Each row comes from the steps of one walk. Every step used is in the known rows, and no mark comes twice. Write the walk behind each row, first mark first.
Known rows:
r > v > x > z: [-0.13  0.08 -0.51 -0.08  0.08  0.07 -0.03 -0.19  0.01  0.07 -0.11 -0.25
 -0.07  0.24 -0.27 -0.04  0.03 -0.22 -0.11  0.00  0.04 -0.16  0.07  0.37
  0.02  0.04 -0.01]
r > x > v: [ 0.07 -0.14 -0.29 -0.08  0.03 -0.02 -0.17 -0.23 -0.18  0.14 -0.12 -0.02
 -0.04  0.15 -0.07 -0.19  0.12 -0.05 -0.13  0.06 -0.15  0.01  0.07  0.04
 -0.05 -0.04  0.12]
p > z > v > x > r: [ 0.13  0.07 -0.15  0.21  0.15  0.21 -0.12 -0.31 -0.09  0.03 -0.21 -0.22
 -0.18  0.10  0.03  0.09  0.12 -0.08 -0.10 -0.07 -0.27  0.37  0.11  0.30
  0.04  0.11 -0.08]
z > x > r > v: [ 0.06  0.06 -0.42  0.31  0.13 -0.07 -0.20 -0.13 -0.24  0.22 -0.23 -0.30
  0.04  0.05 -0.29  0.12  0.26 -0.07 -0.08 -0.05 -0.18  0.27  0.16  0.31
 -0.25  0.12 -0.07]
v > r > x > z: [ 0.03  0.02 -0.42 -0.09  0.26  0.02 -0.04 -0.12 -0.17  0.04 -0.14 -0.06
 -0.18  0.15 -0.06 -0.21  0.14 -0.14 -0.13  0.00 -0.15 -0.17  0.08  0.16
 -0.01 -0.06  0.00]
e > x > z > v: [ 0.22  0.24 -0.16  0.16  0.11  0.05 -0.16 -0.06 -0.32 -0.05 -0.18 -0.16
 -0.21  0.08  0.22  0.01  0.09 -0.21 -0.24  0.11 -0.28  0.26 -0.03  0.29
  0.01  0.06 -0.21]
r > x > v > z: [-0.03 -0.10 -0.32 -0.18  0.06 -0.02 -0.13 -0.32 -0.13  0.18 -0.09 -0.06
 -0.12  0.22 -0.18 -0.27  0.11 -0.16 -0.28  0.04 -0.24  0.03  0.18 -0.07
  0.12 -0.03  0.16]
z > v > x > d: [ 0.24 -0.14 -0.03  0.04  0.12 -0.08 -0.20 -0.26  0.19  0.05 -0.08 -0.21
 -0.23  0.00 -0.13 -0.09 -0.08  0.04 -0.28 -0.19  0.07  0.11  0.02  0.02
 -0.13  0.21  0.02]
e > z: [ 0.08  0.17  0.14  0.10 -0.03  0.11 -0.08  0.10 -0.05 -0.12 -0.14 -0.03
  0.00  0.12 -0.02 -0.11  0.05 -0.03  0.06  0.02 -0.05  0.22  0.00 -0.03
  0.06  0.12 -0.14]
r > v > z: [-0.20  0.01 -0.29 -0.13  0.03 -0.06 -0.04 -0.16  0.00 -0.01  0.01 -0.14
 -0.06  0.15 -0.36 -0.01  0.00 -0.09 -0.08  0.06 -0.05 -0.07  0.09  0.09
  0.12  0.03  0.10]
x > v: [ 0.04 -0.09 -0.23  0.10 -0.03 -0.04 -0.04 -0.14 -0.12  0.03 -0.10 -0.08
  0.01  0.01  0.01  0.06  0.06 -0.08 -0.02  0.01 -0.11  0.07 -0.04  0.11
 -0.08 -0.02  0.05]
v > x: [ 0.00 -0.05  0.00 -0.12  0.02  0.08 -0.03 -0.13  0.12  0.07 -0.08 -0.08
 -0.04  0.07 -0.15 -0.15  0.00  0.03 -0.01 -0.07  0.05 -0.01  0.15  0.00
  0.05  0.07  0.07]
m > r > v > z: [-0.25 -0.03 -0.32 -0.10  0.18 -0.08  0.15 -0.09 -0.02  0.01 -0.05 -0.13
 -0.15  0.15 -0.39  0.08  0.04  0.04 -0.20  0.09  0.06 -0.10  0.01 -0.10
  0.26  0.08  0.20]
x > z > v > r > m: [ 0.03  0.06 -0.56  0.15  0.27 -0.13 -0.03 -0.05 -0.17 -0.26 -0.30 -0.14
 -0.44 -0.08  0.17  0.23  0.10 -0.15 -0.12 -0.09 -0.17 -0.05 -0.02  0.51
 -0.09 -0.15 -0.13]
m > r > v: [-0.14 -0.07 -0.31  0.03  0.15 -0.09  0.12 -0.01 -0.08 -0.04 -0.09 -0.09
 -0.05  0.08 -0.27  0.16  0.03  0.14 -0.07  0.08  0.14 -0.16 -0.09  0.00
  0.10  0.08  0.14]
e > x > z > p: [-0.02  0.28 -0.12  0.19  0.17  0.03 -0.08  0.13 -0.25 -0.03 -0.05 -0.12
 -0.02  0.24  0.33 -0.09  0.15 -0.28 -0.02 -0.02 -0.28  0.01  0.10  0.38
  0.00  0.10 -0.34]
m > r: [-0.05 -0.04 -0.04  0.02  0.14 -0.03  0.19  0.06 -0.02  0.01 -0.08  0.00
 -0.08 -0.01 -0.03  0.08  0.05  0.13 -0.14  0.03  0.10 -0.02 -0.07 -0.18
  0.15  0.05  0.08]
e > x > z > v > r > m: [ 0.14  0.20 -0.35  0.28  0.32 -0.13 -0.11 -0.03 -0.43 -0.27 -0.39 -0.18
 -0.44 -0.03  0.24  0.14  0.17 -0.13 -0.08 -0.04 -0.33  0.09  0.03  0.43
 -0.08 -0.03 -0.20]
x > d: [ 0.07 -0.05  0.10  0.11  0.05 -0.16  0.00 -0.01  0.06  0.07  0.09 -0.06
 -0.04  0.01 -0.02  0.02 -0.08  0.01 -0.14 -0.14  0.11 -0.03 -0.10 -0.15
 -0.17  0.13 -0.02]
m > r > v > x: [-0.12 -0.11 -0.31 -0.10  0.19 -0.01  0.10 -0.14  0.05  0.05 -0.16 -0.19
 -0.09  0.14 -0.44  0.00  0.05  0.17 -0.11  0.01  0.19 -0.15  0.06 -0.02
  0.18  0.15  0.22]
m > r > x > v > z > p: [-0.14 -0.14 -0.44 -0.13  0.29 -0.08 -0.02 -0.15 -0.08  0.15 -0.11 -0.07
 -0.16  0.30 -0.06 -0.23  0.22 -0.06 -0.33  0.00 -0.19 -0.06  0.22  0.03
  0.24  0.07  0.09]
e > x > r: [ 0.16  0.19  0.11  0.29  0.02  0.00 -0.09 -0.06 -0.33  0.09 -0.15 -0.06
 -0.07  0.08  0.02 -0.02  0.19 -0.04 -0.08  0.05 -0.33  0.32  0.12 -0.09
 -0.04  0.22 -0.09]
r > x: [ 0.04 -0.03 -0.03 -0.15  0.07  0.01 -0.11 -0.07 -0.05  0.11 -0.04  0.04
 -0.05  0.14 -0.07 -0.23  0.06  0.02 -0.12  0.04 -0.05 -0.06  0.12 -0.08
  0.03  0.00  0.06]
m > r > x: [-0.02 -0.09 -0.07 -0.13  0.20 -0.02  0.07  0.02 -0.06  0.11 -0.10  0.06
 -0.14  0.13 -0.10 -0.14  0.09  0.15 -0.24  0.07  0.06 -0.09  0.05 -0.25
  0.20  0.05  0.17]
z > v > r: [ 0.21 -0.08 -0.26  0.08  0.20 -0.06 -0.18 -0.15 -0.09 -0.19 -0.19 -0.12
 -0.20 -0.15 -0.06  0.02  0.08  0.10  0.00 -0.04 -0.14  0.09 -0.01  0.15
 -0.10  0.01  0.04]
m > r > x > d: [ 0.07 -0.14  0.03 -0.03  0.25 -0.17  0.07  0.00  0.01  0.17 -0.01  0.00
 -0.18  0.14 -0.12 -0.09  0.02  0.14 -0.37 -0.07  0.16 -0.15 -0.05 -0.38
  0.03  0.19  0.13]
p > z > x > d: [ 0.03  0.02  0.15  0.37  0.24 -0.03  0.00  0.00 -0.16  0.10 -0.02 -0.28
  0.10  0.04  0.18  0.18  0.05 -0.07 -0.04 -0.26 -0.01  0.17 -0.07  0.17
 -0.23  0.02 -0.20]
r > v: [-0.10 -0.01 -0.28  0.03  0.01 -0.07 -0.09 -0.08 -0.07 -0.05 -0.02 -0.10
  0.02  0.09 -0.23  0.07  0.00  0.00  0.06  0.04  0.02 -0.11 -0.02  0.19
 -0.05  0.02  0.04]
v > x > r: [ 0.09  0.02 -0.10  0.04  0.02  0.08 -0.03 -0.20  0.06  0.20 -0.14 -0.12
 -0.12  0.08 -0.19 -0.11  0.12 -0.04 -0.13 -0.07 -0.12  0.19  0.21 -0.03
 -0.02  0.18  0.05]
v > z: [-0.11  0.05 -0.02 -0.13  0.02  0.00  0.05 -0.09  0.06  0.04  0.04 -0.03
 -0.07  0.06 -0.12 -0.08  0.00 -0.10 -0.14  0.01 -0.08  0.05  0.11 -0.08
  0.17  0.01  0.05]

Write each row's walk:
[ 0.12  0.01 -0.43 -0.10  0.29  0.04 -0.01 -0.06 -0.13  0.09 -0.21 -0.07
 -0.33  0.15  0.06 -0.04  0.11 -0.08 -0.50  0.13 -0.07  0.03 -0.03  0.12
  0.21  0.01 -0.01]	m > r > x > z > v
[ 0.08 -0.12 -0.18 -0.13  0.22 -0.03 -0.13 -0.13 -0.12 -0.02 -0.13 -0.02
 -0.13  0.06 -0.17 -0.26  0.12  0.11  0.02 -0.03 -0.12 -0.15  0.14 -0.08
 -0.05  0.01  0.14]	v > r > x
[ 0.09 -0.08 -0.31  0.13  0.24 -0.17 -0.12 -0.07 -0.12 -0.32 -0.28 -0.10
 -0.36 -0.19  0.06  0.18  0.07  0.11  0.03 -0.11 -0.14 -0.03  0.05  0.29
 -0.11 -0.09 -0.02]	z > v > r > m
[ 0.05  0.05 -0.05  0.16  0.11  0.13 -0.09 -0.11 -0.16 -0.16 -0.07 -0.11
 -0.07  0.02  0.24  0.20  0.00 -0.04  0.02  0.01 -0.14  0.19 -0.11  0.32
  0.04 -0.08 -0.14]	p > z > v
[ 0.04 -0.08 -0.36  0.38  0.33  0.04 -0.07 -0.22 -0.42 -0.05 -0.30 -0.34
  0.09 -0.04  0.09  0.17  0.26 -0.05  0.22 -0.18 -0.29  0.22  0.00  0.44
 -0.25 -0.15 -0.06]	p > z > x > v > r
[-0.09 -0.07 -0.27 -0.04  0.00 -0.04  0.00 -0.22 -0.06  0.07 -0.06 -0.10
 -0.09  0.08 -0.11 -0.03  0.08 -0.19 -0.18  0.02 -0.18  0.11  0.06  0.03
  0.09 -0.03  0.09]	x > v > z
[-0.03  0.05 -0.38  0.18  0.02 -0.07 -0.09 -0.15 -0.16  0.10 -0.09 -0.12
 -0.05  0.11 -0.29  0.11  0.12 -0.06 -0.04  0.06 -0.10  0.09  0.06  0.15
 -0.09  0.15  0.01]	x > r > v
[-0.06  0.08 -0.16  0.21  0.02 -0.14  0.04  0.01 -0.11  0.00 -0.17  0.01
 -0.23  0.00  0.07  0.20  0.11 -0.06 -0.09 -0.07 -0.15  0.09  0.11  0.13
 -0.06  0.02 -0.08]	x > r > m
[-0.12  0.16 -0.34  0.08  0.14  0.04 -0.01  0.09  0.00  0.00  0.03 -0.06
 -0.02  0.19  0.27 -0.02  0.09 -0.28 -0.03 -0.06 -0.09 -0.11  0.03  0.46
 -0.01 -0.01 -0.28]	x > z > p
[ 0.15 -0.18 -0.09 -0.01  0.26 -0.20 -0.13 -0.14 -0.05  0.05 -0.04 -0.07
 -0.17  0.06 -0.20 -0.23  0.03  0.11 -0.12 -0.17  0.00 -0.21  0.04 -0.21
 -0.20  0.14  0.12]	v > r > x > d
[-0.15 -0.05 -0.35  0.03  0.10 -0.06 -0.10 -0.16 -0.01  0.03 -0.01 -0.12
 -0.03  0.15  0.05 -0.11  0.12 -0.22 -0.09 -0.07 -0.24  0.03  0.16  0.27
  0.04  0.01 -0.05]	x > v > z > p
[-0.09 -0.07 -0.27 -0.09  0.04  0.03 -0.11 -0.21  0.08  0.03 -0.10 -0.19
  0.00  0.15 -0.38 -0.10  0.01  0.03  0.05 -0.02  0.07 -0.13  0.14  0.16
 -0.01  0.10  0.13]	r > v > x
[ 0.14 -0.07 -0.22  0.04  0.34  0.10 -0.21 -0.23 -0.27 -0.19 -0.20 -0.11
 -0.20  0.07  0.04 -0.06  0.12  0.06  0.04 -0.02 -0.27  0.03  0.02  0.26
 -0.02 -0.08  0.01]	p > z > v > r > x
[-0.19  0.08 -0.60 -0.02  0.17  0.05 -0.11 -0.13  0.07  0.06 -0.07 -0.26
 -0.02  0.33 -0.11 -0.11  0.09 -0.24 -0.01 -0.08 -0.01 -0.23  0.16  0.64
 -0.02  0.09 -0.15]	r > v > x > z > p
[ 0.16  0.07 -0.40 -0.11  0.14  0.07 -0.22 -0.15 -0.11  0.08 -0.13 -0.09
 -0.26  0.15  0.09 -0.14  0.07 -0.22 -0.38  0.09 -0.17  0.05  0.04  0.31
  0.03 -0.05 -0.11]	r > x > z > v
[ 0.21 -0.10 -0.11  0.15  0.38 -0.05 -0.21 -0.24 -0.20 -0.12 -0.10 -0.18
 -0.24  0.09  0.03 -0.03  0.04  0.06 -0.10 -0.17 -0.16  0.00 -0.07  0.12
 -0.16  0.06 -0.02]	p > z > v > r > x > d
[ 0.32 -0.17 -0.19  0.02  0.31 -0.19 -0.29 -0.24 -0.06 -0.02 -0.12 -0.14
 -0.30 -0.01 -0.16 -0.18  0.04  0.11 -0.24 -0.14 -0.10 -0.01  0.03 -0.05
 -0.23  0.14  0.09]	z > v > r > x > d
[ 0.24  0.14  0.00  0.12  0.00  0.11 -0.26  0.01 -0.08 -0.18 -0.22 -0.09
 -0.14  0.05  0.04 -0.07  0.05 -0.02 -0.05  0.06 -0.16  0.37 -0.03  0.13
  0.04  0.14 -0.17]	e > z > v
[-0.08 -0.04 -0.19  0.09  0.19 -0.18  0.06  0.02 -0.11 -0.24 -0.19 -0.03
 -0.22 -0.11  0.02  0.13  0.07  0.09  0.15 -0.14 -0.05 -0.18  0.05  0.12
 -0.10 -0.09  0.02]	v > r > m
[ 0.03  0.14 -0.06  0.42  0.20  0.13 -0.03 -0.07 -0.32  0.17 -0.19 -0.24
  0.07  0.05  0.14  0.22  0.25 -0.13  0.00 -0.12 -0.27  0.41  0.10  0.30
 -0.16  0.00 -0.20]	p > z > x > r
[ 0.10 -0.01 -0.16  0.19  0.27  0.08 -0.08 -0.17 -0.23 -0.28 -0.17 -0.16
 -0.15 -0.07  0.11  0.17  0.06  0.04  0.16 -0.06 -0.20  0.11 -0.09  0.33
 -0.06 -0.08 -0.05]	p > z > v > r
[ 0.15 -0.05  0.06  0.17  0.19  0.05 -0.11 -0.25  0.06 -0.04 -0.06 -0.24
 -0.14  0.08  0.05  0.07 -0.08 -0.01 -0.13 -0.21  0.00  0.13 -0.06  0.20
 -0.08  0.12 -0.08]	p > z > v > x > d
[ 0.03 -0.02  0.05  0.11  0.20 -0.16 -0.05 -0.09  0.05  0.23  0.00 -0.27
 -0.05  0.01 -0.13 -0.03  0.06 -0.10 -0.33 -0.23 -0.03  0.21  0.11 -0.08
 -0.15  0.10 -0.05]	v > z > x > d
[-0.18 -0.02 -0.37  0.04  0.30 -0.10  0.05 -0.07 -0.11  0.15 -0.18 -0.31
 -0.04  0.08 -0.39  0.09  0.18  0.04 -0.25 -0.01  0.01  0.10  0.11  0.04
  0.13  0.05  0.11]	m > r > v > z > x
[-0.12  0.05 -0.42 -0.07  0.34  0.02  0.07  0.11 -0.07  0.12 -0.07 -0.02
 -0.16  0.31  0.15 -0.15  0.17 -0.14 -0.29  0.02 -0.04 -0.20  0.08  0.24
  0.18  0.05 -0.13]	m > r > x > z > p
[-0.10 -0.09 -0.40 -0.12  0.15 -0.04 -0.22 -0.23 -0.06  0.13 -0.04 -0.09
 -0.07  0.30 -0.03 -0.33  0.17 -0.19 -0.19 -0.03 -0.30 -0.05  0.30  0.20
  0.07  0.02  0.01]	r > x > v > z > p
[-0.24  0.05 -0.65  0.00  0.32  0.02  0.09 -0.02  0.05  0.05 -0.13 -0.25
 -0.10  0.32 -0.15 -0.02  0.13 -0.12 -0.13 -0.05  0.08 -0.23  0.09  0.44
  0.14  0.15 -0.07]	m > r > v > x > z > p
[-0.04 -0.13 -0.45  0.20  0.15 -0.22  0.02 -0.12 -0.24 -0.19 -0.29 -0.12
 -0.21 -0.08  0.02  0.17  0.13  0.02  0.13 -0.13 -0.14 -0.11  0.02  0.22
 -0.17 -0.12  0.06]	x > v > r > m
[ 0.10  0.02 -0.38  0.44  0.26 -0.11 -0.16 -0.01 -0.38 -0.19 -0.55 -0.31
 -0.13 -0.02  0.04  0.08  0.31 -0.03  0.15 -0.20 -0.26  0.29  0.13  0.36
 -0.25 -0.01 -0.14]	e > z > x > v > r > m
[-0.05  0.08 -0.25 -0.11  0.07  0.13  0.07 -0.10  0.10  0.13 -0.09 -0.14
 -0.10  0.16 -0.05 -0.11  0.03 -0.22 -0.16 -0.06  0.01 -0.04  0.09  0.20
  0.08  0.01 -0.04]	v > x > z
[ 0.21  0.11  0.16  0.36  0.14 -0.05 -0.19  0.11 -0.08  0.10 -0.16 -0.26
  0.03  0.07 -0.01 -0.07  0.11 -0.04 -0.10 -0.20  0.00  0.36  0.01 -0.02
 -0.25  0.23 -0.24]	e > z > x > d
[-0.27  0.03 -0.38 -0.08  0.15 -0.08 -0.14 -0.09  0.04 -0.03  0.06 -0.17
 -0.01  0.23 -0.20 -0.09  0.07 -0.14  0.00 -0.03 -0.10 -0.15  0.20  0.34
  0.08  0.08 -0.05]	r > v > z > p
[ 0.17  0.07  0.31  0.27  0.06 -0.18 -0.06  0.00 -0.17  0.03  0.00 -0.10
 -0.04  0.06  0.04 -0.06 -0.02  0.03 -0.11 -0.08 -0.07  0.09 -0.04 -0.22
 -0.14  0.24 -0.09]	e > x > d
[ 0.04  0.29 -0.04  0.14  0.08  0.05  0.02  0.05 -0.29  0.02 -0.08 -0.10
 -0.07  0.15  0.19 -0.04  0.08 -0.23 -0.12  0.08 -0.23  0.10 -0.03  0.14
  0.05  0.06 -0.19]	e > x > z
[-0.12  0.10 -0.39  0.02  0.03 -0.06 -0.07 -0.22 -0.09  0.12 -0.06 -0.17
 -0.14  0.17 -0.40  0.05  0.11 -0.16 -0.19  0.07 -0.19  0.11  0.15  0.06
  0.09  0.15  0.06]	x > r > v > z
[-0.10  0.16 -0.14  0.48  0.22 -0.01  0.04  0.01 -0.35  0.06 -0.28 -0.22
 -0.10  0.03  0.27  0.37  0.24 -0.11  0.01 -0.20 -0.24  0.29  0.14  0.44
 -0.16 -0.08 -0.27]	p > z > x > r > m
[ 0.01  0.08 -0.19  0.26  0.17  0.08 -0.05 -0.21 -0.11 -0.10 -0.33 -0.19
 -0.34  0.09  0.13  0.25  0.12 -0.07 -0.08 -0.14 -0.23  0.25  0.16  0.44
  0.03  0.02 -0.14]	p > z > v > x > r > m
[ 0.08 -0.15 -0.38  0.14  0.14 -0.07 -0.04 -0.23 -0.20 -0.10 -0.19 -0.13
 -0.06 -0.07 -0.10  0.03  0.13  0.00  0.10 -0.06 -0.16  0.01 -0.03  0.10
 -0.17 -0.05  0.12]	x > v > r
